Each row was made from one walk, in order. Every step used is in the known rows, and no mark comes twice. Write each row's walk.
Known rows
x/b/y/q/t: [-1.403  0.000 -2.929 -2.404 -0.873 -3.874  1.393  0.757 -0.646  0.639
  0.160  1.247 -2.075  2.595  2.223 -1.402  0.359 -4.608 -0.149 -0.858
  1.276  1.421  2.555 -2.882]
y/b/x: [ 0.028 -1.422  1.685 -0.462 -1.123 -0.331  0.523  0.156 -1.934  1.228
  0.349  1.627 -0.973 -1.281 -1.422  2.497  1.024  0.720  2.081  0.026
  1.520 -0.466  1.567  1.119]
t/q/y/b/x/n: [-0.489 -3.115  0.969 -2.831 -2.378  1.727  0.287  1.318 -1.518  3.036
 -3.084  0.463 -0.863  1.015  1.897  3.059  0.058 -0.244  4.263 -3.703
  3.758 -3.513  2.326 -0.312]
x/q: [-1.799  0.987 -1.829  0.788  0.782  0.614 -0.196  1.931  0.429  0.135
 -0.553  1.399 -0.426 -0.452  0.181 -0.948 -0.367  0.194 -1.005 -0.328
  1.294 -0.105  0.903 -1.101]
v/q/t: [ 0.763 -0.348 -2.981 -0.182  0.865 -2.122 -0.927  3.135 -0.336  2.490
  1.607  3.717 -1.064  0.403 -0.134 -1.482 -0.116 -2.312  0.573 -0.157
  0.537  0.920  2.371 -0.624]
t/q/j/s/x/b/y: [ 1.517  1.821 -2.029 -4.460 -1.443 -1.988  0.401 -1.123 -0.025 -0.532
 -5.763  0.357 -1.099  1.648  4.001  1.224 -3.705 -2.395 -0.002 -1.023
  1.486 -2.292  0.943 -4.105]
j/s/x: [ 1.754 -0.321  0.007 -2.931 -0.850 -0.425  0.601 -0.748  0.259 -0.272
 -1.401  0.620 -0.936  1.378  0.297  0.074 -2.839  0.169 -0.623  2.402
  0.563  0.488  1.308 -0.817]
t/q/y/b/x: [-0.730 -3.072  0.342 -1.536 -2.644  0.171 -0.916  1.744 -2.130  1.581
 -1.298  1.247 -1.840  0.987  0.229  4.136  0.485 -0.439  4.334 -2.821
  3.760 -2.604  1.952  0.440]
b/y/q/j/s: [-0.389  1.487 -3.310 -2.980  1.462 -2.298  2.486 -1.884 -2.255 -0.630
 -0.463 -0.752 -0.111  1.109  2.734  1.620 -4.505 -2.377  0.017  0.557
  0.915 -2.269  0.270 -2.312]
y/b: [-1.563 -0.231  0.284 -0.184  0.717  1.388  1.216  0.261 -1.013  1.399
  0.829 -1.387 -0.369  1.101 -2.377  2.153  1.157  0.503  0.845  0.340
  1.679  0.079  1.161  1.762]
j/s/x/b/y/q/v: [-0.476 -0.612 -3.101 -4.706 -3.436 -3.290  5.058  0.734  0.738  0.222
 -3.016  3.782 -1.350  2.815  3.605 -0.795 -3.931 -2.978 -1.982  1.103
  3.532  0.536  3.146 -4.679]
v/q/j/s/x/b/y: [ 2.848  2.202 -3.239 -4.056 -0.124 -2.684  2.328  0.421  0.286 -0.133
 -3.135  3.687 -1.224  0.178  2.250  0.288 -4.180 -1.612 -1.525  0.408
  2.555 -0.407  0.544 -3.619]
t/q/v: [-1.593 -1.060 -1.930 -0.161 -2.236 -0.584  0.375  2.366  0.539  1.728
 -2.709  2.232  0.779  0.666  2.858  0.035 -0.944 -1.675  0.698 -2.053
  1.130 -2.277  1.918 -2.038]
t/q/y/b/x/s: [-1.846 -1.409  0.069 -2.424 -2.791  1.573 -0.861  2.589 -0.766  0.789
 -1.426  0.887 -2.364  2.808  0.443  3.098 -0.609  0.905  5.188 -1.793
  3.744 -2.959  2.236 -0.653]
v/q/y/b: [-0.907 -1.635 -2.362 -0.850  0.414  1.207  1.548  3.413 -0.870  2.210
  1.802  1.571 -1.221  1.906 -2.487  2.929 -0.007  0.211  1.600 -1.190
  4.882 -0.237  1.187  1.540]
x/s/j: [ 0.904  2.679 -0.011 -1.215 -0.368  0.326  1.346 -1.798  0.405  0.949
 -2.013  0.900 -0.752  2.513  0.581 -0.041 -2.273 -0.261  1.346 -0.062
  0.782  0.562  0.399 -0.486]
y/q: [-2.289  0.525 -2.430 -0.073  0.034 -0.172  1.539  0.088 -1.417  0.094
 -0.465 -1.252 -0.117  0.635  0.868  0.393 -0.243 -1.656 -0.701 -0.145
  1.377  0.288  1.912 -0.341]
q/v: [-0.089 -1.234 -0.612 -0.312 -1.678 -1.004  1.978  1.504  0.917  1.660
  0.046  3.314  0.607  0.763  0.712 -0.415 -0.949 -0.880  0.389 -0.472
  0.175 -0.603  1.137 -0.996]
b/y: [ 0.627 -1.766 -0.864 -2.081 -0.780 -1.572  0.480 -1.466 -0.001 -0.379
  0.624  1.257 -0.666 -0.330  1.782  0.144 -0.629  0.189 -0.715 -0.638
  0.949  0.041 -3.007 -1.607]
y/q/j/s/x: [ 0.581  1.791 -2.861 -3.087 -0.075 -0.951  2.742 -1.548 -1.966  0.650
 -2.267 -0.648 -0.114  2.248  1.005  1.939 -4.025 -2.614  0.052  1.148
  0.620 -0.476  3.208 -0.603]
v/q/x: [ 1.019 -1.663 -3.277 -0.148 -0.840 -0.949  1.037  3.308  0.966  1.970
 -0.545  5.012  0.880 -1.387 -1.023  0.091 -0.716 -0.522  0.108 -1.336
  1.667 -0.191  1.767 -0.991]
t/q: [-1.475  0.191 -1.317  0.126 -0.559  0.406 -1.549  0.647 -0.311  0.123
 -2.849 -1.041  0.089 -0.106  2.111  0.436 -0.023 -0.738  0.331 -1.528
  0.884 -1.811  0.836 -1.004]
j/s: [ 0.232  1.176  0.390 -0.670  1.266  0.005 -0.120  0.446 -0.009 -1.151
 -0.304 -0.578 -0.341  0.502  0.114 -0.434 -2.530  0.155  0.146  2.395
 -0.077 -1.137  1.356 -0.854]
v/q: [ 0.035  0.617 -2.736  0.474  0.771 -0.155  0.407  2.251  0.015  0.644
 -0.160  2.249  0.011 -1.540  0.315 -0.428 -0.521  0.018 -1.161 -0.252
  2.066  0.054  0.467 -0.741]
q/j/s/x: [ 2.960  1.356 -0.441 -2.940 -0.027 -0.763  1.167 -1.617 -0.614  0.565
 -1.783  0.410 -0.134  1.696  0.102  1.436 -3.762 -1.070  0.773  1.270
 -0.720 -0.769  1.193 -0.339]
q/t: [ 0.865 -0.867 -0.279 -0.659 -0.022 -1.928 -1.286  0.853 -0.312  1.852
  1.896  1.474 -1.062  1.905 -0.492 -1.020  0.467 -2.364  1.681  0.051
 -1.417  0.975  1.776  0.084]
v/q/y/b/x/s: [-0.347 -1.034 -1.201 -2.131 -1.300  0.954  1.081  4.148 -0.470  1.359
  1.164  4.244 -2.519  1.346 -1.329  2.213 -1.028  1.735  3.801 -0.402
  4.833 -1.188  1.979 -0.340]

Which walk is each row?
[ 0.691 -1.346 -2.517 -0.597 -0.201 -0.190  0.434  3.077  0.129  0.921
  1.079  2.899 -0.921  0.785 -0.143  0.676 -1.059 -0.354  0.859 -1.495
  3.421 -0.389 -0.089 -0.332]
v/q/y
[ 1.450  1.424 -1.782 -2.900 -0.611 -0.371 -0.362 -1.015 -0.938  0.689
 -4.603 -0.708 -0.085  1.571  2.306  1.937 -3.927 -1.740  1.037 -0.376
  0.196 -2.514  2.032 -1.489]
t/q/j/s/x
[-1.093 -2.486 -1.791 -2.658 -1.697  1.832  1.808  1.870 -0.309  2.648
  0.262  1.918 -2.164  3.842 -2.460  2.907  0.055  0.379  1.083 -1.120
  4.966  1.117  1.498  1.033]
s/x/q/y/b
[-0.216 -1.263 -0.938  0.344 -2.694 -2.006  1.129  3.419  0.453  1.686
 -1.099  7.762 -0.506 -2.200  1.946 -0.931 -1.254 -0.411  0.699 -1.072
  1.494 -1.248  2.470 -2.740]
b/x/q/v
[ 1.550 -0.965 -0.527 -3.805 -3.016 -1.938  1.691 -1.352  1.203 -0.290
 -2.270  2.038 -1.531  0.973  1.966 -0.236 -0.140 -0.661 -1.814 -0.736
  1.977  2.053 -1.383 -2.623]
s/x/b/y
[ 0.673 -2.666 -0.912 -1.086 -1.292 -0.549  0.968  3.340 -1.749  2.235
  1.342  4.697 -1.949 -0.430 -1.572  3.347  0.086  0.377  2.820 -1.441
  5.043 -0.811  1.547  0.801]
v/q/y/b/x
[-2.339 -0.744 -2.896 -0.369 -1.653 -1.240  3.583  1.600 -0.384  1.739
 -0.376  2.152  0.634  1.384  1.535 -0.101 -1.114 -2.330 -0.414 -0.561
  1.564 -0.214  2.998 -1.314]
y/q/v
[-1.723 -1.398 -3.143 -2.149 -0.696 -1.807  2.108 -1.358 -1.366 -0.240
  0.164 -0.089 -0.605  0.361  2.706  0.717 -0.922 -1.496 -1.550 -0.684
  2.338  0.222 -1.103 -1.949]
b/y/q
[ 0.343 -0.172 -3.039 -5.226 -1.711 -4.180  2.022  0.008 -0.581  0.392
 -1.222  1.816 -3.015  3.972  2.493 -1.216 -2.575 -4.413 -0.508  1.553
  1.811  1.902  3.828 -3.724]
j/s/x/b/y/q/t
[-0.969  0.167 -2.220  0.094  0.800 -1.274 -1.405  2.919  0.138  2.005
  1.120  2.940 -1.454  1.481 -0.174 -1.983  0.154 -2.070  0.803 -0.265
 -0.117  0.721  2.741 -1.122]
x/q/t
[ 1.371  3.195 -2.652 -0.362  2.876 -0.660  0.767  1.776 -0.740  0.295
 -0.801  1.584  0.331 -0.794  0.348  0.520 -4.087 -0.850  0.380  0.999
  0.654 -2.373  1.681 -1.078]
v/q/j/s
[-2.239 -0.050 -3.253 -1.740 -1.681  0.338  2.328  2.023  1.013  0.548
 -1.136  1.094  0.473  2.754 -0.213 -0.295 -1.581 -0.792  1.455 -0.276
  0.855 -0.337  3.458 -1.697]
y/q/x/s
[ 1.025  0.819  0.299 -1.702 -2.262 -0.401  1.157  0.114  1.176  0.077
 -2.816  0.949 -0.926  1.266  0.041 -0.377  0.496 -0.767 -1.127 -0.104
  1.054  1.905  1.700 -0.921]
s/x/b
[-0.186 -1.648 -2.125 -2.202 -2.927 -1.993  0.051  1.528  1.647  0.187
 -4.468  2.529  0.037  0.174  2.528  0.064 -0.154 -1.972  0.459 -3.407
  1.835 -1.752  0.871 -3.919]
t/q/x/b/y
[ 2.424  1.532  1.326 -1.410 -2.065 -1.304  0.548 -1.953 -0.539  0.744
 -2.538  3.970 -1.474  0.003  1.592  0.429 -2.343 -0.048  2.610 -0.404
  0.773  0.140  0.900 -1.064]
b/x/s/j
[-0.082  2.854 -1.452 -0.777  1.570 -0.079 -1.136  0.209 -1.167 -0.279
 -3.429 -1.781  0.607  0.725  2.114  1.432 -3.647 -1.756  1.794 -0.264
 -0.481 -4.157  2.096 -1.379]
t/q/j/s
[ 1.287 -1.767 -0.734 -2.304 -2.351 -2.566  1.710  0.884  1.961  0.083
 -1.622  3.700 -0.024  0.289  0.588 -0.310 -0.127 -1.218  0.146 -1.755
  0.930 -0.041  0.096 -2.871]
q/x/b/y
[ 1.925  0.520 -0.575 -1.954 -1.927 -0.416  2.010 -0.726  1.419  2.345
 -2.366  3.592  0.291  2.701 -0.591  0.423 -2.557 -0.640  2.582 -1.246
  0.380  0.332  1.682 -0.696]
q/x/s/j
[-1.066 -0.937 -1.753 -0.379 -0.179  0.689  0.024  2.856  0.627  0.406
  0.516  2.160 -1.328  1.908 -0.235  0.286 -0.702 -0.169  0.985 -1.455
  2.653 -0.626  0.450 -0.610]
x/q/y
[ 0.909 -3.217  2.321 -2.902 -1.752  1.147  1.781  0.613 -1.139  2.834
 -0.349  1.423 -0.931  1.199 -0.204  2.542  0.134  0.650  3.972 -2.028
  2.776 -1.706  1.385  0.643]
q/y/b/x/n
[ 0.910  1.275  1.719 -1.733 -1.468  0.065  1.791 -1.671 -1.489  2.145
 -1.626  2.542 -1.836  1.195 -0.784  2.569 -1.173  0.477  3.487 -0.029
  2.347  0.247  1.988  0.583]
y/b/x/s/j
[-1.467 -0.336 -2.768 -0.824 -0.008 -2.194  0.361  0.943 -1.645  1.946
  1.272  0.276 -1.012  2.611  0.369 -0.546  0.150 -3.969  0.941 -0.056
 -0.073  1.205  3.810 -0.378]
y/q/t
[ 0.144  4.100 -2.313 -2.717 -0.231 -1.025  3.172 -0.274 -1.000 -0.191
 -3.981 -0.931 -0.450  2.675  0.890  0.934 -3.188 -3.321 -0.329  1.057
  0.985 -0.267  4.954 -1.705]
y/q/j/s/x/b
[-1.821 -0.112 -2.427  0.548 -0.847 -0.314  1.864  3.559  1.501  1.806
 -0.492  4.749  0.160  0.187  1.019 -1.352 -1.221 -0.553 -0.582 -0.756
  1.684 -0.750  1.999 -2.194]
x/q/v
[-2.599 -1.108 -1.509 -0.585  0.523  2.083  1.142  3.163 -0.472  1.709
  1.388  0.632 -1.533  2.955 -2.570  2.328  0.352  0.398  1.873 -1.100
  4.448 -0.536  1.598  1.082]
x/q/y/b
[-0.987  2.426 -3.086 -1.895  0.004 -2.371  2.989 -1.010 -1.230 -0.301
 -1.986 -0.454 -0.114  0.993  2.483  1.055 -1.012 -3.441 -0.542 -1.964
  1.413 -0.678  0.741 -2.570]
x/b/y/q/j
[ 0.108 -1.283 -3.305 -4.492 -2.972 -4.179  2.037 -0.330 -0.447  1.549
 -0.953  2.322 -2.652  3.487  2.277 -0.820  0.033 -4.631 -0.799 -0.703
  1.878  3.137  2.434 -2.901]
s/x/b/y/q/t
[-1.557 -1.880 -4.029 -3.874 -2.419 -1.193  2.896  0.526  1.003  0.168
 -0.633  2.172 -0.186  2.342  1.610 -0.070 -2.249 -0.676  0.745 -0.880
  1.918 -0.394  0.478 -3.341]
b/y/q/x/s
